What can hang from each mark
Y: B
Z: B E W
B: C Y Z
C: B E R W
K: B E R
E: C K M P Y Z
P: B
M: B E
R: K
W: Z

(in the rows, 128 means zero)
Known rows, with every way that one mark hangs from another
C{B E{M Y} R}: [163 133 126 134 107 137 136 122 160 107 119 127 121 138 126 122 111 158
 143 134 127 140 161 138 111 141 115 113 101 116 136 131 123 123 151 122
 115 136 162 181 104 129 127 124 138 155  70 113 125 123 111 128 123 142
 177 110 121 152 127 133 134 121 136  95 150 125 128 131 110]
P{B{C{E{K} R W} Y}}: [121 134 123 134  93 130 161 128 112 159 116  77 111 119 140 123 126 102
 144 117 145 130 114 135 120 126 115 117 119 127 138 115 127 125 115 128
 147 114 160 112 132 130 110 123 129 122  99 116 136 157 140 126 125 145
 178 131 110 123 131 139 131 126 153 118 136 140 132 112 113]
B{Y Z}: [117 126 126 130 110 129 131 137 132 114 116 160 126 124 133 129 135 105
 121 129 143 126 134 112 115 131 133 121 133 136 119 116 126 131 121 140
 138 133 119 113 120 103 124 134 131 134 133 102 133 142 134 131 143 123
 103 133 140 122 142 138 136 147 120 122 135 128 142 129 118]
K{B E{C Z}}: [110 128 125 126 142 130 113 126 127 116 135 106 121 124 111 139 129 144
 128 135 120 120 142 130 136 144 133 134 133 130 141 137 120 128 135 129
 135 109 115 131 107 145 136 132 124 122 170 136 118 158 128 131 127 126
  62 132 133 137 126 122 132 153 122 133 121 125 124 128 134]
P{B{C{R} Z{E}}}: [115 130 126 138 114 126 143 139 104 147 121 105 110 115 125 125 123 132
 130 102 133 140 119 122 114 136 128 118 141 135 136 116 127 129 135 128
 117 129 125 111  93 114 122 139 126 104 111 114 138 109 163 132 131 144
 154 108 129 113 125 132 120 106 141 149 141 144 138 128 121]
B{C{E R} Y}: [118 139 121 134  83 132 155 135 124 138 106 151 134 108 134 129 114 114
 141 119 149 137 113 134 122 132 122 114 133 128 126 105 127 125 143 128
 141 128 150 119  91  98  84 124 138 137 121 105 137 117 151 128 124 130
 173 151 116 131 133 139 133 119 151  91 131 138 137 121 118]
R{K}: [124 137 129 136  88 141 127 123 131 151 125 151 127 120 114 129  95 141
 130  94 147 123 147 133 127 129 117 120 114 134 115 106 130 132 139 160
 125  98 132 102 129 104 116 137 136 139 131 104 132  95 120 130 127 110
 117 151 116 145 138 133 111 120 123  96 122 139 131 133 119]
C{W}: [104 134 106 127 101 144 139 134 145 141 121 104 107 108 133 128 124 108
 130 116 143 124 121 144 128 134 117 125 114 136 111 110 124 133 143 151
 130 125 106 129 130 115 119 138 130 130  96 112 128 117 134 138 125 130
 115 147 114 139 142 141 120 115 127 133 105 143 136 126 120]
Y{B{C{R} Z{E{M P}}}}: [161 123 119 142 142 125 128 141 115 137 114 160 127 135 124 125 103 170
 126 134 111 143 119 121 118 120 133 132 147 133 140 132 130 130 146 129
 102 144 119 141  81 127 147 137 129 113 117 146 137 124 137 133 125 136
 172 114 158 121 133 121 121 116 133 159 143 131 136 141 135]
R{K{B{Y Z{E{C P} W}}}}: [121 119 136 127 160 118  88 137 127 115 144 149 129 149 105 133 130 128
 115 144 121 125 124 108 137 126 136 127 160 135 124 128 136 130 128 141
 148 134 125 126 123 127 119 116 122 103 142 129 124 121  99 129 124 126
 106 109 124 113 127 114 125 127 116 125 149 126 125 120 140]
C{E}: [125 131 126 129  99 142 135 137 142 130 122 114 118 110 119 126 113 150
 130 110 143 132 137 136 119 134 119 126 115 125 133 117 124 123 147 124
 119 122 129 153 106 113 112 135 133 143  99 105 130  72 121 134 124 129
 126 141 114 147 127 138 120 110 129 120 138 132 128 136 118]
B{C{R W} Y}: [ 96 140 104 132  83 136 162 132 125 151 106 136 129 107 152 130 125  78
 138 129 148 131  96 145 128 133 121 110 131 140  99  99 128 135 140 151
 158 130 129  94 135  97  90 128 135 123 125 111 136 162 162 133 123 137
 167 158 114 124 148 143 128 121 151 104  99 150 145 112 117]
P{B{Y Z}}: [123 121 130 133 122 125 126 133 118 114 107 125 120 129 133 126 136 107
 119 126 133 127 149 100  98 126 130 115 121 142 128 134 125 131  98 129
 141 128 136 105 117 103 140 138 124 127 118  96 136 184 132 130 150 131
 106 109 136 118 130 137 136 153 121 142 148 125 135 123 125]
M{E{P{B{Z{W}}}}}: [126 112 133 125 160 122 114 128 120 120 142  91 117 119 119 122 139 164
 102 131 119 127 116 109 115 119 135 141 132 126 124 152 129 129 116  96
 125 149 116 140 153 137 148 139 122 108  84 106 131 103 136 133 139 127
 112  89 132 117 119 132 135 118 112 154 147 112 123 125 138]
M{B E{C{W{Z}} K Y}}: [131 126 127 112 168 129 146 122 128 112 155  32 142 141 136 128 178 109
 121 148 133 128 123 140 135 136 125 145 131 119 134 145 126 124 105 135
 135 137 114 153 176 159 123 116 118 117  96 139 113 137 110 123 117 108
 148 122 111 118 129 129 118 141 132 123 110 124 117 117 127]
M{E{C K Y}}: [133 132 138 125 136 126 140  96 126 113 161 122 157 127 139 126 148 122
 101 131 133 132 122 133 121 131 130 130 143 123 134 140 122 122 100 110
 137 117 118 142 167 152 135 122 132 144 143 145 123  66 120 117 128 115
 130 159 123 142 120 127 144 133 129  98 117 123 120 114 131]
K{B E{C M Y} R}: [130 123 127 132 150 127  96 104 128 113 123 166 152 134 125 139 115 126
 130 133 116 128 166 142 130 144 139 111 140 140 112 129 112 133 117 125
 136 101 119 154 110 143 154 124 128 136 204 158 123 135 110 115 118 129
  81 160 131 152 115 116 142 150 130 119 109 134 119 126 127]
M{B{C} E{P}}: [152 123 128 133 143 123 131 129 104 131 132 139 156 114 139 129 136 156
 115 145 124 129 119 126 126 130 136 138 142 123 146 151 124 125 107 108
 127 132 111 122 109 123 130 130 125 128 136 121 129  84 152 128 131 113
 142 126 117 133 125 135 131 145 129 154 135 129 126 134 153]
E{C{B{Y}} M Z{W}}: [127 125 132 104 151 128 138 125 142  87 149 115 138 144 139 125 156 102
 121 164 112 130 127 128 133 123 134 129 121 129 116 134 129 126 141 124
 148 151 123 132 133 118 118 124 126 130 130 131 122 197 127 132 126 141
 157  81 126 113 127 127 123 131 117 128 130 119 125 126 135]
R{K{B{C{E} Y}}}: [133 133 132 137  95 130 126 138 115 130 116 171 130 128 116 141  97 130
 146 125 140 122 145 123 129 136 126 110 129 125 139 110 128 126 122 151
 138  97 159 110  89 102 101 120 126 130 176 113 131 164 113 123 122 109
 134 148 108 136 129 135 136 154 141  91 147 134 128 115 128]
B{C{E{K M} R W} Y}: [122 136 120 136  93 136 162 131 127 148 128 127 115 124 144 124 116 111
 156 131 138 136 111 146 134 129 123 119 129 114 131  94 125 126 132 133
 126 119 145 134 116 126 113 123 138 136 115 144 133 154 123 122 116 133
 188 137 120 128 143 135 132 118 146  98 125 138 137 130 108]
R{K{B{Y} E{M P Z}}}: [148 117 137 144 135 125  82 119 135 106 113 192 120 140 106 135 107 179
 136 152 105 114 163  97 146 137 138 123 131 119 138 144 126 135 108 137
 115  94 148 116  97 136 164 130 122 142 161 145 120 200  92 119 135 113
  59 108 144 143 122 115 158 178 105 121 162 109 127 140 137]
Y{B}: [146 128 115 127 113 136 132 135 129 134 107 126 132 124 125 127 109 147
 116 112 135 128 141 134 110 118 119 129 102 146 127 141 126 129 136 139
 124 126 116 130 126 108 128 141 129 132 135 104 134 148 133 135 131 127
 115 152 135 142 135 141 118 131 125 148 121 133 131 126 134]
E{C M}: [130 131 124 124 131 140 136 115 123 121 144 151 143 125 134 131 109 128
 124 129 123 136 138 146 116 124 130 125 131 141 117 113 119 130 130 131
 133 110 103 132  94 115 138 139 132 136 130 143 131 109 119 130 121 126
 146 135 128 144 128 128 115 112 121 122 118 137 126 142 128]
R{K{E{Z}}}: [114 130 135 138  99 137 112 122 138 140 121 133 117 114 101 132 100 165
 138 103 137 122 150 118 144 142 127 128 121 121 127 120 132 132 140 154
 109 102 132 102 133 126 123 137 129 131 154 113 124 129 131 131 128 112
  64 125 133 141 133 122 124 141 118 108 126 121 132 135 118]
R{K{B E{C P Z}}}: [129 127 137 139 139 127  93 109 122 139 128 155 131 131  98 140 103 176
 128 142 117 116 148 116 143 133 132 136 137 127 142 136 128 131 125 141
 134  91 144 110 115 161 144 131 122 125 152 136 116 114 104 130 125 116
  48 128 137 143 125 111 120 156 115 124 123 119 118 131 138]
P{B{C{E R{K}} Y Z{W}}}: [101 129 139 131 107 126 140 135 106 150 122 114 118 123 120 130 112 119
 147 107 141 135 131 113 109 126 122 114 126 125 123 104 141 127 131 134
 140 127 173  94 118 111  95 124 125  96 127  88 138 174 142 130 126 133
 173 106 118 105 135 131 126 117 143  90 144 126 135 114 111]
E{K{B{C Y}} M P Z{W}}: [138 122 129 124 158 117 123 128 120 113 151 161 134 141 144 129 145 117
 117 164  99 111 104 118 149 110 141 138 135 126 131 139 131 129 106 116
 133 122 115 107 135 132 159 124 119 129 166 175 123 208 119 121 139 118
 122 120 143 109 122 117 155 143 114 129 132 113 123 136 154]
P{B{Z{E}}}: [125 121 134 130 129 128 119 143 121 119 124  95 106 122 118 122 126 144
 119 106 128 134 143 110 110 135 128 122 133 135 137 136 124 131 121 128
 111 134 114 137 104 113 146 139 121 119  97 112 132 106 132 134 139 141
 112  97 133 125 118 132 123 118 121 171 160 134 132 134 125]
Y{B{C{E{K M} R W} Z}}: [139 131 121 134 120 134 163 136 113 163 129  98 100 139 130 128  99 145
 159 125 131 134 123 139 117 119 120 137 120 117 152 100 130 122 143 139
 107 130 143 150 116 155 128 133 131 110 107 140 133 190 118 129 116 130
 185 125 151 115 157 132 106 134 142 123 114 127 134 131 105]
Z{B E}: [133 129 126 125 124 128 109 152 141 104 117 126 124 127 117 122 133 125
 124 101 133 133 138 133 131 140 124 121 130 134 129 151 125 126 140 119
 101 142  90 152 124  98 119 131 131 136 111 127 133  55 140 131 124 146
 126 128 107 144 107 135 129  84 124 182 166 137 126 135 137]

Rows
[132 120 132 136 127 130  95 112 141 133 112 172 130 114 114 126 111 165
 132 130 116 125 135 125 150 128 139 133 133 124 119 136 124 136 139 118
 108 115 119 124 109 145 156 138 134 150 150 151 125  75 123 128 131 129
  60 119 152 149 117 113 118 140 112 142 118 120 125 152 127]	K{E{M P Z} R}
[145 131 140 131 135 131 150 115 131 106 147 132 133 123 146 128 132 126
 133 144 108 132 132 122 135 130 134 131 127 102 145 118 129 121 115 115
 100 121 135 139 124 143 150 127 121 154 125 168 119 125 124 123 128 115
 150 125 142 128 118 115 148 141 127 112 135 109 125 139 127]	B{C{E{K M Y Z}}}
[135 134 131 131 105 127 119 108 133 174 123 168 136 122 122 119 112 136
 117  97 145 119 118 139 135 106 121 137 120 140 127 118 126 131 123 125
 138 101 126 109 145 141 149 132 144 152 142 129 133   4 115 125 139 128
  91 166 133 146 126 122 101 126 124 120 103 144 126 140 126]	E{K{R} P}
[113 124 128 115 130 127 130 145 140 106 131 113 122 137 127 122 149 108
 121 137 140 124 128 120 118 128 127 124 119 134 115 135 132 129 137 135
 143 159 129 140 149 105 111 126 131 124 108  89 130 177 136 133 136 140
 127  93 125 108 143 142 121 136 123 130 138 125 138 117 119]	C{B{Y Z{W}}}
[138 121 114 123 159 129 118 135 128 132 120  92 121 134 118 128 126 135
 112 147 123 134 111 125 121 119 131 142 145 144 135 133 130 129 142 139
 132 157 109 158 131 149 140 131 125 108  80 130 125 101 119 145 123 148
 134 110 146 115 134 123  98 130 124 182 121 130 131 125 136]	Y{B{Z{E{C{W} P}}}}
[144 127 124 133 152 126 125 133 140 108 123 140 143 130 142 124 132 135
 133 144 105 140 125 137 125 130 127 126 135 123 112 154 137 125 138  92
 120 160 140 155 133 120 130 115 128 127  77 147 128 102 143 130 117 142
 195 122 116 135 105 121 148  77 136 134 149 111 116 130 139]	Z{B{C{E{M P Y} R}} W}
[134 125 134 123 154 125 138  99 116 135 157  64 122 123 132 125 151 135
 106 143 116 124 101 120 131 114 130 148 123 124 151 145 127 127 101 109
 140 122 122 120 167 183 157 131 119 121  81 144 118  86 114 133 134 133
 119 105 137 124 120 121 122 138 117 162 116 116 112 119 138]	M{E{C{W} K P{B} Z}}
[108 129 126 115 129 131 134 143 139 123 141 101 109 133 121 123 132 135
 125 121 139 126 131 130 116 130 123 135 115 132 118 127 131 128 156 136
 131 152 119 144 146 121 114 136 130 116  99  91 129 143 136 137 133 141
 118  91 120 113 143 139 100 119 119 135 127 130 133 124 116]	C{B{Z{W}}}
[146 128 145 126 108 124 135 135 130 116 128 118 113 145 115 120 128 139
 137 134 152 126 147 111 116 127 123 129 122 111 164 126 130 118 121 127
 125 132 160 155 128 138 123 123 139 145  97 101 129 128 101 125 139 129
 135 104 132 120 141 135 113 159 126 124 164 123 133 129 107]	C{B{Y Z} E{K}}
[127 129 131 126 124 140 141 130 126 166 131 109 113 126 125 124 113 141
 155 128 134 126 102 151 156 114 121 141 136 122 125 105 129 131 149 129
 112 107 129 140 126 150 130 128 136 135  88 163 127  71  96 126 112 122
 162 113 129 123 126 122  82 108 138 128 115 134 117 141 107]	B{C{E{K{R} M P} W{Z}}}
[ 99 139 117 121 121 130 143 142 122 143 123 128 135 120 139 127 130  96
 134  94 134 132 106 155 130 128 117 128 124 141 102 138 134 128 153 119
 131 148 108 104 141  96  93 128 134 105 135 114 139 124 182 133 119 143
 177 146 105 123 128 141 128  68 142 143 114 139 130 117 130]	Z{B{C{R}} W}
[143 129 114 127 116 142 141 143 142 141 126  87 101 131 130 129 121 145
 160 129 132 135 149 150 119 139 117 129 103 121 133 116 122 125 153 136
 113 141 134 161  90 132 120 133 125 128  74 113 125 151 118 133 114 135
 158 117 117 142 141 137 115 116 134 123 129 139 132 144 111]	C{E{M{B}} R W}
[118 133 122 131 100 122 123 131 114 142 101 197 148 124 136 140 120  78
 134 119 142 119 123 136 130 128 131 109 130 148 115 110 121 134 119 137
 158 103 126  93 103  98 112 124 131 130 216 124 136 144 139 120 132 122
 105 175 123 132 129 136 135 152 142 119 110 151 129 113 132]	K{B{C Y} R}
[108 138 123 126 127 119 145 122 134 141 147 114 127 134 145 131 152 103
 120 124 116 120 103 136 138 126 123 133 118 125 121 122 134 127 131 129
 136 127 132 100 174 144 126 126 119 114 157 145 119 181 149 126 133 122
 125 156 130 111 129 121 156 121 135  97  89 126 126 114 136]	E{K{B{C{R}}} Y Z{W}}
[121 130 128 127 132 130 154 147 102 155 139  77 110 133 137 133 133 122
 149 136 140 127 132 131 123 130 126 144 128 109 158 106 130 120 116 134
 116 134 130 133 124 147 121 129 119 111 112 124 127 136 135 131 127 121
 143 122 124 113 150 131 110 150 134 147 120 133 134 139 115]	M{B{C{E{K} W} Z}}
[142 126 135 130 115 121 110 118 128 133 127 183 131 149 131 130 117 107
 135 118 136 115 145 135 132 120 130 114 116 141 125 115 116 131 102 129
 128  93 122 119 113 128 152 128 138 152 201 149 134 148  96 108 135 119
  95 167 133 142 127 130 135 148 123 114 130 142 125 133 125]	E{K{B{Y} R} M}
[131 129 129 121 125 123 124 138 144  92 108 158 133 134 135 127 159  89
 125 130 128 122 133 111 131 131 129 125 116 132 124 150 133 129 118 117
 130 144 120 104 142 103 122 126 127 140 129 114 128 147 145 132 143 133
 116 129 127 132 119 134 145 134 117 159 147 118 125 127 138]	E{Z{B{Y}}}
[124 120 129 128 153 111 136 139 111 129 132 133 147 127 142 127 164 126
 122 152 126 133  97 115 121 126 141 139 152 121 128 142 136 125 114 105
 143 168 127 117 127 122 108 121 127 100 140 103 134 156 164 126 134 117
 162 115 129 101 138 133 144 135 133 122 134 124 136 119 143]	M{B{C{R} Y Z{W}} E{P}}
[187 120 134 134 144 118  94 113 142 125 115 153 147 144 127 117 114 150
 105 124 112 133 140 126 131 110 131 126 122 137 136 153 123 129 111 115
 104 122 123 160 141 146 171 120 131 157 152 170 129  73  96 120 129 133
 125 147 151 147 107 110 129 130 121 152 136 128 123 140 142]	Z{E{K{R} M P Y{B}}}
[130 125 117 116 146 128 132 129 149 105 117  94 137 123 139 126 153 114
  99 132 110 128 127 121 120 121 127 137  99 137 113 152 136 127 135 127
 127 164 122 130 179 125 126 132 113 124 128 115 118 198 146 139 133 130
 105 133 141 119 122 126 150 127 120 132 108 109 127 113 146]	E{Y{B} Z{W}}
[109 128 142 114 137 108 129 124 117 134 144 142 139 130 135 132 161  89
 125 121 130 113  85 128 156 121 138 134 139 120 128 122 130 125 106 107
 136 127 123  97 170 139 108 118 127 117 235 140 126 156 135 112 129 116
 109 154 129 110 126 129 149 142 133 112 108 127 122 105 140]	M{E{K{B{C Y} R} Z{W}}}
[141 130 130 136 130 120 120 130 118 119 138 127 134 129 134 130 130 118
 115 126 123 126 128 130 137 138 131 118 142 124 140 135 122 127 109 134
 114 108 112 145 133 128 140 118 123 133 157 164 124 105 132 117 126 125
 115 160 117 133 112 124 154 131 134 136 143 137 128 121 143]	Z{E{K{B{C}} Y}}
[111 128 137 122 120 124 101 129 142 131  98 136 129 122 115 129 131 127
 142  99 134 122 146 130 145 138 129 130 122 130 125 147 126 130 137 116
 110 131 114 118 136 131 124 130 135 136 172 126 130 101 152 128 130 138
  62 138 134 145 113 125 114 124 123 162 125 125 121 131 124]	K{E{Z{B}} R}
[108 132 134 138 109 127 131 137 125 156 125 164 125 124 115 128 109 137
 139 122 141 134 105 116 126 122 125 129 147 118 118 101 145 128 146 137
 143 139 170  98 121 121  88 120 133 111 107  97 135 109 134 133 122 123
 165 119 125 108 143 123 124 114 139  77 130 120 137 124 117]	B{C{E{P} R{K}} Y Z{W}}
[100 131 141 113 153 118 118 116 135 135 158 111 141 136 127 122 155  88
 105 109 132 135 113 136 135 126 135 133 153 131 109 111 131 126 131 126
 133 146 105 141 182 148 126 115 130 116 154 145 125  34 129 123 122 135
 121 147 132 115 119 108 111  99 131 115 100 136 127 122 122]	B{Z{E{C K{R} Y} W}}
[126 126 134 115 168 129 131 109 133 128 175 121 136 134 135 121 139 132
 107 148 102 126 105 133 140 104 134 154 132 126 128 131 132 127 130 109
 133 124 102 121 148 153 158 134 124 132 112 168 122  91 118 131 129 124
 129 114 144 123 126 110 114 104 105 132 106 116 119 146 139]	E{C K M P Z{W}}
[145 111 126 125 190 124  95 124 145  87 128 106 141 131 139 125 161 158
 114 168  88 124 153 111 138 139 144 140 129 112 119 178 129 129 113 110
 108 154 119 155 143 142 166 127 110 133 122 151 113 170 139 130 130 126
  87  95 138 129 110 109 158 143 104 155 132  99 128 148 150]	K{E{M{B} P Y Z{W}}}
[146 127 132 128 131 130 133 145 118  90 111 173 140 129 140 130 124 111
 148 138 120 135 142 127 125 136 134 112 137 121 133 138 125 122 117 108
 112 135 128 146  88  95 120 119 131 146 135 143 137 149 136 122 122 133
 187 124 113 137 114 138 141 118 135 153 174 122 125 132 132]	Z{B{C{E{M}} Y}}
[124 137 116 136 130 136 122 113 149 145 122 113 121 143 115 138 129 126
 133 143 130 121 128 143 130 134 111 127 122 145 105 114 136 139 151 172
 164 112 158 112 147 156 120 116 126 106  59 126 114 145  86 136 117 116
 131 139 117 129 137 118 118 122 135  82  96 133 113 110 117]	E{C{R{K{B}} W{Z}} P Y}
